What can hang from each mark
Z_320: Z_291 Z_546 Z_725
Z_546: Z_320 Z_486
Z_974: Z_291 Z_535
Z_486: Z_392 Z_429 Z_546 Z_725
Z_291: Z_974
Z_725: Z_324 Z_486
Z_324: Z_546

Each row was made from one small tree. Brackets hold a mark, then the marks that hang from it, in the order of their numbers. Every link used is in the known rows. Write each row's tree.
In the rows, 128 means zero.
Known rows
(Z_725 (Z_324 (Z_546 Z_320 (Z_486 Z_392 Z_429)))): [124 152 134 147 144 111 180 135 155  97 124 108 115 162 139 137 140 146
 137 111 145  97 124]
(Z_324 (Z_546 (Z_320 Z_291 Z_725) (Z_486 Z_392 Z_429))): [136 141 138 136 133 113 183 113 141 102 119 131 144  77 145 130 142 149
 129 122 140 116 116]
(Z_320 Z_291 Z_546): [151  67 130 110 151 164  88 101  90 160 115 129 125 132 102 112 107 145
 112 159 122 202 122]
(Z_324 Z_546): [145 104 137 127 141 123  97 121 121 138 142 129 114 141 107 119 135 154
 129 128 140 146 115]
(Z_320 (Z_291 Z_974) (Z_725 (Z_324 (Z_546 (Z_486 Z_392 Z_429))))): [137 126 122 133 110 139 113 140 134  79 131 115 132 119 126 120 127 144
 103 123 125 146 149]
(Z_320 (Z_291 Z_974) Z_546 (Z_725 Z_324)): [154  99 111 127 130 182  77 118 109 136 121 112 116 141 115 107 111 163
  96 150 114 240 141]
(Z_486 (Z_546 Z_320)): [143 115 133 113 154 130  94 106 112 139 125 133 106 142 118 123 129 126
 138 150 132 172 113]
(Z_546 (Z_486 Z_392 Z_429 (Z_725 Z_324))): [ 93 130 124 152 104 112 155 136 135  86 136 135 150 150 142 149 126  88
 138 102 126  11 131]
(Z_725 Z_324 (Z_486 Z_392 Z_429 (Z_546 (Z_320 (Z_291 Z_974))))): [117 154 130 114 132 134 164 167 143 105 117 106 115 150 134 138 119 107
 143 119 131 123 144]
(Z_546 (Z_320 Z_291 Z_725) (Z_486 Z_392)): [120 123 130 133 125 104 137  92 113 146 109 151 139  61 145 131 147 119
 115 163 133 126 127]
(Z_291 Z_974): [135  94 124 117 118 121  18 124  88 180 142 139 113 170  92 120 130 132
  99 153 119 149 134]
(Z_320 (Z_291 (Z_974 Z_535)) Z_546 (Z_725 Z_324 (Z_486 Z_429))): [149 139 116 112 134 162 118 140 102 155 131 109 125 112 115 106 104 162
 112 118 110 181 138]
(Z_974 Z_291 Z_535): [137 103 126  96 151 110   9 121  91 236 150 147 114 105  85 110 127 128
 108 120 128  81 129]
(Z_546 (Z_320 (Z_291 (Z_974 Z_535)) (Z_725 Z_324 (Z_486 Z_392)))): [133 147 128 117 128 116 100 134 128 201 120 132 115 101 125 118 134 139
 108 157 127 170 144]
(Z_320 (Z_291 (Z_974 Z_535)) Z_546 (Z_725 (Z_486 Z_392))): [142 112 120 114 134 159  79 125  81 215 123 134 127  57 116 114 113 150
 111 147 122 144 135]
(Z_324 (Z_546 (Z_320 (Z_291 Z_974) Z_725) Z_486)): [139 143 135 129 146 121 116 108 122 142 126 127 130  80 126 117 149 174
 108 147 132 179 118]
(Z_324 (Z_546 (Z_320 Z_291) (Z_486 Z_392 Z_429 Z_725))): [119 142 144 139 137 121 175 126 155 116 120 132 157  94 141 137 134 137
 131 121 137  86 116]
(Z_725 Z_486): [120 111 127 109 124 107  99 129  90 173 141 141 117 124 108 122 136 118
 135 137 124 146 125]
(Z_725 Z_324 Z_486): [115 130 122 119 127 115 122 148 117 143 141 118 100 165 115 124 134 121
 137 127 127 155 139]
(Z_486 Z_392 Z_429 (Z_546 Z_320) (Z_725 Z_324)): [116 144 129 144 117 144 175 151 183  78 121 124 139 176 153 151 112  86
 158 103 131  66 129]

Which tree is each row?
[128 144 122 133 119 109 151 122 142 166 121 134 111 126 144 129 147 129
 136 144 133 173 129]
(Z_546 (Z_320 (Z_725 Z_324 (Z_486 Z_392))))
[143 105 137 106 137 120  61 111 113 192 117 139 120 141 103 114 131 140
  93 179 121 212 131]
(Z_546 (Z_320 (Z_291 Z_974)))
[135 146 137 134 132 117 157 119 136 115 120 127 143  83 139 129 142 156
 117 128 137 117 120]
(Z_324 (Z_546 (Z_320 (Z_291 Z_974) Z_725) (Z_486 Z_392 Z_429)))
[125 160 129 105 139 134 151 160 134  99 127 101 112 161 121 123 120 126
 137 119 119 173 138]
(Z_725 Z_324 (Z_486 Z_429 (Z_546 (Z_320 (Z_291 Z_974)))))
[112  96 127 140 118 151  84 134 134 124 133 147 136 126 131 145 116  79
 150 132 135  56 130]
(Z_486 Z_392 Z_546 Z_725)
[ 92 109 126 149 113 112 102 116 109 144 136 153 147 106 134 146 135  93
 132 135 131  23 126]
(Z_546 (Z_486 Z_392 Z_725))
[117 149 131 115 134 129 189 160 147  91 116 109 116 143 140 138 120 101
 154 114 135 121 139]
(Z_725 Z_324 (Z_486 Z_392 Z_429 (Z_546 (Z_320 Z_291))))
[140  92 118 118 126 163 134 112  98 161 115 135 132  64 131 119 117 134
 128 146 125 188 128]
(Z_320 Z_291 Z_546 (Z_725 (Z_486 Z_392)))
[119 119 122 136 130 158  87 141 143  94 144 123 119 171 122 129 114 104
 144 122 122 132 132]
(Z_486 Z_546 (Z_725 Z_324))
[143 130 121 127 115 139 106 136 127  75 136 113 130 126 119 111 127 156
  99 123 118 184 146]
(Z_320 (Z_291 Z_974) (Z_725 (Z_324 (Z_546 (Z_486 Z_429)))))
[122 122 122 136  97 130 135 146 157  87 146 130 145 207 125 132 111 103
 134  95 111 109 131]
(Z_486 Z_429 (Z_725 Z_324))
[117 135 124 144 122  95 142  90 115 155 117 151 131  82 151 138 156 121
 128 152 137  97 116]
(Z_546 (Z_320 Z_725) (Z_486 Z_392))
[118 139 131 135 117 158 145 160 178  84 116 120 145 164 144 145 104  91
 136 117 124  94 141]
(Z_486 Z_392 Z_429 (Z_546 (Z_320 (Z_291 Z_974))) (Z_725 Z_324))
[148 121 117 140 117 130 116 123 139  99 144 122 108 150 127 116 138 150
 129 119 133 182 129]
(Z_320 (Z_725 (Z_324 Z_546)))
[ 96 118 127 145 102 108 140 123 118 106 137 150 161 125 138 148 127  87
 137 109 124   4 123]
(Z_546 (Z_486 Z_392 Z_429 Z_725))
[134 150 134 145 131 106 187 110 140 109 125 132 137  93 150 136 149 150
 139 112 143  90 107]
(Z_324 (Z_546 (Z_320 Z_725) (Z_486 Z_392 Z_429)))
[117 148 137 130 144 123 174 159 158 150 117 108 107 124 135 133 139 138
 141 132 149 144 140]
(Z_725 (Z_324 (Z_546 (Z_320 Z_291))) (Z_486 Z_392))
[134 149 141 133 150 105 170 111 130 118 129 125 131 122 130 128 145 160
 133 116 137 118 102]
(Z_324 (Z_546 Z_320 (Z_486 Z_429)))
[100 151 133 140 117 120 149 136 150 125 113 129 157 131 143 143 126 108
 110 135 120  76 139]
(Z_546 (Z_320 (Z_291 Z_974)) (Z_486 Z_392 Z_429 (Z_725 Z_324)))
[132 154 134 119 135 150 119 152 160 105 132 119 139 164 123 124 100 119
 129 112 112 125 133]
(Z_486 Z_429 (Z_546 (Z_320 (Z_291 (Z_974 Z_535)))) (Z_725 Z_324))
[127 138 112 129 103 129 164 145 132  73 138 123 117 131 144 132 128 105
 156 100 129 121 136]
(Z_320 (Z_725 Z_324 (Z_486 Z_392 Z_429 Z_546)))
[149 125 134 109 139 125 142 114 124  90 127 129 124 164 124 127 119 118
 145 118 123 146 108]
(Z_486 Z_429 (Z_546 Z_320))
[121 114 122 139 136 149 142 103 100 128 131 132 148 136 129 132 115 133
 135 113 115  96 105]
(Z_320 (Z_546 (Z_486 Z_429 Z_725)))
[131 150 122 130 111 106 175 127 148 142 122 133 121 136 147 130 142 123
 139 127 129 162 126]
(Z_546 (Z_320 (Z_725 Z_324 (Z_486 Z_392 Z_429))))
[132 127 137 131 139 110 145 118 113  92 143 124 133 126 120 126 137 149
 134 104 135  89 109]
(Z_324 (Z_546 (Z_486 Z_429)))
